Each row was made from one path, in order. Every step used is in the known rows, and no mark comes twice. Write each row's path.
Known rows:
K-Z-P-D-F-J: [-0.79 -1.02 -0.56 -1.06  1.15  0.42  2.33 -1.89 -0.43  3.60  1.65  0.96
  2.30 -2.22  1.57  1.83  1.70  1.63 -1.14 -0.74 -0.83 -0.06 -0.95  0.49
  0.18 -2.04  1.55  0.19 -1.32 -2.08  1.69]
D-K-Z: [-0.13 -1.04  0.03 -0.71 -0.40  0.43 -0.06 -1.91 -0.46  2.15  0.86  0.69
  0.18 -0.58 -0.62  0.02 -1.41 -1.10  0.10  0.28 -1.31 -2.47 -0.53  0.03
 -0.69 -1.60  0.09  2.84 -1.10  0.02  0.28]
P-Z-F-J-K: [ 0.86  0.69  2.79 -0.95  1.13 -0.77  1.33 -1.09 -0.34  1.13  0.64  0.73
 -0.08 -0.51  1.26  2.04  1.79 -0.92 -1.97 -0.34 -0.39 -1.76 -0.10  1.71
  0.07 -0.80  1.38  2.56  0.96 -1.00  0.94]
Z-P-D-K: [ 0.00  0.13 -1.05 -0.50 -0.26  0.10  0.41 -3.46 -0.42  1.45  0.58  1.36
  2.51 -1.91 -1.36  0.05  0.75  2.10 -1.14  1.36 -0.03 -1.73 -1.53 -1.34
 -0.14 -1.07 -0.28  1.21 -2.10  0.03 -0.05]
K-D-F-Z-P: [-1.52 -0.69 -1.04 -1.13 -0.12  1.73  0.09 -0.06 -0.49  2.76  0.11  1.20
  1.73 -0.61  0.40  1.32  0.54  0.66 -0.40 -0.43 -0.89  0.36 -1.75  0.19
 -0.70 -0.17  0.80  2.78 -1.92 -2.24  0.79]
J-F-D-K: [ 0.04  0.41  0.15 -0.98  0.59 -0.62  0.26 -2.78 -0.42  0.45  1.95  0.92
  0.00 -0.93 -1.00  0.91  1.30 -0.92  0.45  0.08 -0.41 -1.04 -2.54  1.22
 -0.36 -0.46  0.52  3.39 -1.40  0.23 -0.06]
Z-F-D: [-0.62 -0.82  1.14 -0.84  0.89  0.38  0.28 -1.15  0.13  0.15  1.22  0.97
  0.62 -1.56  1.07  1.77  0.97  0.91 -0.06 -0.63  0.98 -0.30 -0.02  1.01
 -0.59 -0.87  1.27  2.19 -0.09 -1.57  2.46]
K-Z-P-D: [-0.70 -1.51  0.30 -2.45 -0.58 -0.59  1.53 -1.85 -0.44  1.64  0.48  1.17
  2.88 -0.96  0.07  0.64  0.59  2.20 -0.24 -0.68  0.01 -1.47 -0.51 -1.50
 -0.30 -1.78  1.23  0.53 -1.77 -1.11  1.27]
J-K-D-F: [ 0.14 -1.17 -2.01 -1.63  0.09  0.49  0.00 -0.71 -1.73  2.03  0.87  1.70
  0.40 -0.60  0.85 -0.19  0.39 -0.60  0.44 -0.31 -1.23 -1.40 -2.41  0.93
 -0.14  0.87  0.88  2.96 -1.73 -0.85 -1.60]
J-F-D-K-Z-P: [-1.01 -1.36  1.05 -2.23 -0.11  0.00  1.59 -3.91 -0.88  2.10  2.38  1.60
  1.66 -0.63 -1.22  1.77  0.85 -0.65  0.15 -1.07 -0.18 -1.43 -2.27  0.17
 -1.31 -1.61  0.70  4.32 -2.40 -0.94  1.84]
F-D-K-Z: [-0.72 -1.29 -0.01 -1.20 -0.74 -0.22 -0.37 -2.31 -0.29  2.25  2.42  0.70
  0.15 -0.82 -0.87  0.32 -0.04 -0.45  0.76  0.32 -0.72 -2.64 -1.47  1.21
 -1.27 -1.63  1.07  3.67 -2.05 -0.37  1.33]
Z-P: [-0.54 -0.36  0.07 -0.28 -0.42  0.65  0.89 -0.62 -0.20  0.31 -0.24  0.52
  1.42  0.00 -0.68  0.82 -0.08  1.07 -0.72 -0.60  0.69  0.29  0.18 -0.85
 -0.51  0.17 -0.49 -0.22 -0.53 -0.49  1.25]
D-K: [ 0.28  0.52 -0.71  0.79  0.04  0.42 -0.37 -1.69 -0.15  1.16  0.34  0.26
 -0.23 -0.77 -0.99 -0.44 -0.31 -0.55 -0.34  0.69 -0.72 -1.60 -0.50  0.06
 -0.34 -0.47 -0.79  1.51 -0.73  0.51 -0.64]
Z-K-D: [-1.03 -1.59  0.13 -0.59 -1.63  0.74 -0.74 -0.44 -1.05  2.10 -0.29  1.54
  1.04 -1.16 -1.22  0.46  0.07  1.63  1.19 -0.35  0.81 -0.05  0.98 -0.35
 -1.17 -0.60  1.09  2.94 -0.05 -1.06  1.15]
J-F-D-K-Z: [-0.53 -1.08  0.83 -2.24  0.45 -0.50  0.71 -3.31 -0.79  1.77  2.34  1.14
  0.16 -0.73 -0.52  1.00  0.51 -1.70  1.01 -0.44 -0.87 -2.09 -2.31  1.15
 -0.78 -1.70  1.28  4.56 -1.69 -0.38  0.85]
Z-K-D-F-J: [-0.61 -1.13 -0.76  0.57  0.16  1.66  0.11 -0.47 -0.84  4.19  0.87  1.26
  0.34 -3.15  0.21  1.19  0.99  0.99  0.28 -0.70 -0.28  1.34  0.61  1.37
 -0.87 -0.51  1.66  2.72  0.12 -1.79  1.55]
K-D-F: [-0.68 -0.70 -1.94 -0.79  0.04  1.37 -0.81  0.07 -0.80  2.58  0.26  1.44
  0.98 -0.83  0.67 -0.48  0.34  0.50  0.23 -0.29 -1.11 -0.42 -1.30  0.39
  0.17  0.04  0.82  1.06 -0.85 -1.53 -0.78]
P-Z-F-D-K: [-0.51  0.08  0.90 -0.60  0.26  0.40 -1.14 -3.16  0.42  1.12  0.76  1.78
  0.39 -1.79 -0.37  1.70  0.83 -0.02 -1.29  1.29 -0.44 -2.76 -1.08  0.94
 -0.37 -1.40  0.69  3.54 -0.47 -1.10  1.71]
Z-F-J-K-D: [ 0.99 -0.23  1.90 -1.58  0.24 -0.09  1.32 -0.40 -1.27  2.87  1.62  1.43
  0.84 -1.60  1.52  0.85  1.90  1.14 -0.39 -1.64  0.49 -1.28  0.13  1.92
 -0.74 -0.73  2.06  3.26 -0.23 -1.84  0.89]

Which path is each row?
[ 0.82  0.27  0.65 -1.26 -0.62 -0.82  0.84  0.48 -1.23  2.43  1.80  0.15
  0.26 -0.38 -0.07 -0.02  1.84  0.86  0.42 -0.76 -0.17 -1.24 -0.73  1.76
 -0.53  0.42  1.84  2.23 -1.31  0.11 -0.10] : F-J-K-D
[-0.77  0.05  1.48 -0.19 -0.13  0.34  0.87  0.14  0.30  0.34 -0.14 -0.06
  1.10  0.65 -0.27  1.42  0.13  0.29 -0.73 -0.17  0.12  0.70 -0.58 -0.16
 -0.76 -0.53  0.02  1.67 -1.20 -0.89  1.26] : F-Z-P
[-0.55 -0.01  0.77 -1.82  0.50 -0.97  0.99 -0.98 -0.19 -0.53  1.54  0.49
  0.03 -0.30 -0.07  1.12  1.80 -0.63  0.74 -0.68  0.32  0.33 -1.75  1.14
 -0.03 -0.24  1.08  1.99 -0.66 -0.20  0.37] : J-F-D
[ 0.91  0.42 -0.67  0.42  2.01 -0.17  1.51 -0.72 -0.40  1.87  1.55  0.11
 -1.11 -1.07  1.62  0.93  1.35 -1.78 -1.14 -0.42 -1.19  0.34 -1.36  2.06
 -0.18  0.48  0.39  1.18 -0.32 -0.22 -0.69] : D-F-J-K
[-1.00 -0.27  2.33 -0.88  0.83 -0.70  0.72 -1.36 -0.60 -0.26 -0.20  0.97
 -0.26 -0.64 -0.15  1.90  0.55 -2.36  0.39 -0.38  0.07  1.77 -0.22  0.27
 -0.85 -1.36  0.79  4.30  0.60 -0.92  0.87] : J-F-Z-K
[-0.91 -2.34  2.00 -2.07  0.20  0.29  0.79 -1.59 -0.16  1.19  1.59  1.42
  0.96 -1.42  1.50  1.90  0.34  0.08  0.38 -1.25  0.44 -1.69  0.55  1.16
 -1.04 -1.79  2.01  3.39 -0.36 -2.30  3.40] : K-Z-F-D
[-0.51 -1.88 -1.10 -3.13  0.82 -0.47  1.92 -3.21 -1.49  2.30  1.25  2.49
  2.31 -1.66  1.53  0.82  0.54 -0.23 -0.77 -0.30 -0.98 -1.65 -2.46 -0.75
 -0.24 -1.42  0.85  2.68 -2.47 -1.67 -0.13] : J-K-Z-P-D-F
[-1.11 -1.99 -1.39 -2.04  0.45  0.22  1.39 -2.52 -0.54  2.22  0.51  1.87
  2.67 -1.85  1.33  1.24  0.58  1.30 -0.73 -0.43 -1.03 -0.66 -1.29 -1.30
  0.16 -1.54  0.61  0.71 -1.80 -2.15  0.71] : K-Z-P-D-F
[-0.54  0.27  0.90 -1.33  0.18 -0.55  0.85 -1.02  0.10  0.29  0.21  0.28
  1.91 -0.78 -0.13  1.33  1.44  1.45 -0.60  1.00  0.35 -0.53 -1.58 -0.64
 -0.05 -1.13  0.86  1.16 -2.01 -0.71  0.96] : F-Z-P-D
[-1.24 -0.73  1.73 -1.95 -0.20 -0.13 -0.09 -0.73 -1.19  1.22 -0.06  1.69
  0.47 -1.03 -0.80  1.50  0.96 -0.78  1.31 -0.60  0.09  0.66 -0.59  0.51
 -1.03 -1.45  1.90  5.55 -0.29 -1.64  0.56] : J-F-Z-K-D
[ 0.30  0.40 -1.26  0.15  2.02 -0.11  1.09 -0.86  0.23  2.15  1.42  0.09
  0.71 -2.84  1.92  0.38  2.36  1.09 -0.85  0.73 -1.08  0.47 -1.15  1.32
  1.13 -0.97  1.17 -0.72 -0.24 -0.64 -0.42] : P-D-F-J
[-0.63 -0.44 -0.68 -2.24  0.48  0.34 -0.38 -0.09 -1.39  2.14  0.80  1.09
 -0.21 -0.12  0.81  0.24  0.53 -1.75  0.40  0.07 -1.84 -1.23 -2.79  1.72
 -0.44  0.07  1.51  4.54 -2.23 -1.15 -1.21] : J-K-D-F-Z
[ 0.63  0.18 -0.83 -0.86  1.45 -0.59  2.56 -2.28 -0.68  2.30  1.72  1.06
  1.54 -2.28  1.38  1.26  2.61  1.00 -1.73 -0.24 -0.62 -0.32 -2.18  0.66
  0.07 -0.24  0.72  0.77 -1.76 -0.43 -0.08] : Z-P-D-F-J-K
[-1.02 -1.81  0.33 -1.02 -1.08  0.81  0.56 -2.97 -0.15  2.49  2.15  1.03
  1.53 -0.97 -1.49  1.22 -0.30  0.35  0.35 -0.33 -0.15 -2.18 -1.26  0.09
 -1.87 -1.25  0.55  3.46 -2.62 -0.91  2.65] : F-D-K-Z-P
[ 0.50 -0.10  2.40 -2.29 -0.28 -0.38  0.84 -0.66 -1.27  2.64  0.51  1.75
  0.85 -0.64  0.89  1.31  2.37  0.86 -0.97 -1.08 -0.16 -2.63 -0.51  1.73
 -0.23 -0.70  2.44  3.63 -0.01 -1.84  0.67] : P-Z-F-J-K-D
[ 0.38 -1.91  2.12 -2.54  0.58 -0.44  1.65 -1.76 -1.43  0.95  0.76  1.84
  0.33 -0.48  1.96  0.89 -0.62 -1.67 -0.46 -1.59 -0.32 -2.27  0.29  0.37
 -1.15 -1.69  1.14  4.00 -0.24 -1.89  1.41] : J-K-Z-F
[-0.79 -0.63  1.76 -1.12  0.37  0.10 -0.67 -1.69  0.53  0.12  0.51  1.29
  0.59 -1.38  0.53  2.25  1.59  0.08 -0.83  0.12  0.31 -1.52 -0.59  0.81
  0.02 -0.87  1.14  2.30  0.27 -1.96  2.18] : P-Z-F-D
[ 0.61 -0.23  1.95 -0.39  1.14  0.73  1.42 -2.29 -0.12  3.64  1.72  0.88
  0.50 -2.40  1.09  1.24 -0.24  0.10 -1.14 -0.99 -0.79 -1.91  0.90  1.40
 -1.06 -2.79  1.19  3.45  0.49 -1.66  2.70] : D-K-Z-F-J
[-0.64 -0.48 -2.07 -0.76  1.06  0.35  0.96 -2.17 -0.23  1.11  0.21  1.35
  2.42 -2.00  0.83  0.62  1.23  1.54 -1.43  0.24 -0.57  0.37 -1.45 -1.12
  0.63 -0.40  0.14 -0.29 -1.54 -1.26  0.09] : Z-P-D-F
[ 0.65 -0.76  2.04 -1.77  0.06 -1.30  2.40 -0.03 -0.59  2.21  2.20 -0.08
 -0.40  0.22  1.08  0.69  0.80 -1.21 -0.01 -1.15 -0.69 -1.24 -0.54  2.09
 -0.74 -1.07  1.39  2.61 -0.81  0.04  0.94] : F-J-K-Z
[-0.38 -1.00  0.19 -0.67 -1.05  0.89  0.61 -2.55 -0.77  2.64  0.70  1.29
  1.74 -0.40 -1.13  0.69 -1.32  0.10 -0.74 -0.66 -0.38 -2.02 -0.33 -0.90
 -1.20 -1.18 -0.37  3.00 -1.73 -0.94  1.62] : D-K-Z-P
[-1.14 -1.52  1.05 -1.49 -0.66  0.54  1.40 -0.85 -0.34  1.39  0.18  0.76
  1.90  0.24 -0.11  1.04 -0.65  0.62 -0.15 -1.33  0.19 -0.39  0.10 -0.80
 -0.96 -0.87  0.29  1.16 -1.00 -1.08  1.99] : K-Z-P
[-0.41 -1.71  1.85 -1.30  0.78  0.57  0.86 -1.08 -0.50  1.31  0.16  1.27
  0.91 -1.04  1.82  1.46 -0.75 -0.19 -0.45 -1.71  0.09 -1.42  1.38 -0.10
 -0.58 -1.91  0.95  2.51  0.62 -2.52  2.16] : K-Z-F
[ 0.45 -1.06  1.49 -2.84  0.14 -1.52  3.17 -2.09 -1.01  2.40  2.21  0.82
  2.16 -0.87  0.80  1.37  1.96  1.51 -0.59 -1.14  0.00 -1.77 -1.04  0.30
 -0.54 -1.67  1.91  2.06 -2.04 -0.65  1.47] : F-J-K-Z-P-D
[-0.14  1.06  0.84 -1.98  1.49 -0.69  1.30 -3.58 -0.63  0.80  0.75  1.11
  1.94 -1.64 -0.74  1.46  1.47 -0.08 -0.65  0.65 -0.58 -1.14 -2.92 -0.80
 -0.17 -1.95  0.60  3.45 -2.29 -0.22 -0.44] : J-F-Z-P-D-K
[-0.52  0.09 -0.50  0.32  1.69  0.63 -0.73  0.10  0.51  0.82 -0.09  0.06
 -0.59 -0.20  1.43  0.90 -0.03 -1.80 -0.40  0.74 -1.56  0.85 -1.39  1.17
  0.03 -0.34  0.13  1.67 -0.31 -0.93 -0.26] : D-F-Z
[-0.20 -0.04  1.69 -0.57  0.69  0.27 -0.26 -1.10  0.04  0.10 -1.18  1.43
  0.44 -0.83  1.08  1.46  0.41 -0.07 -1.56  0.26 -0.14 -1.70  0.40 -0.07
  0.42 -0.87  0.64  1.24  1.42 -2.05  0.92] : P-Z-F
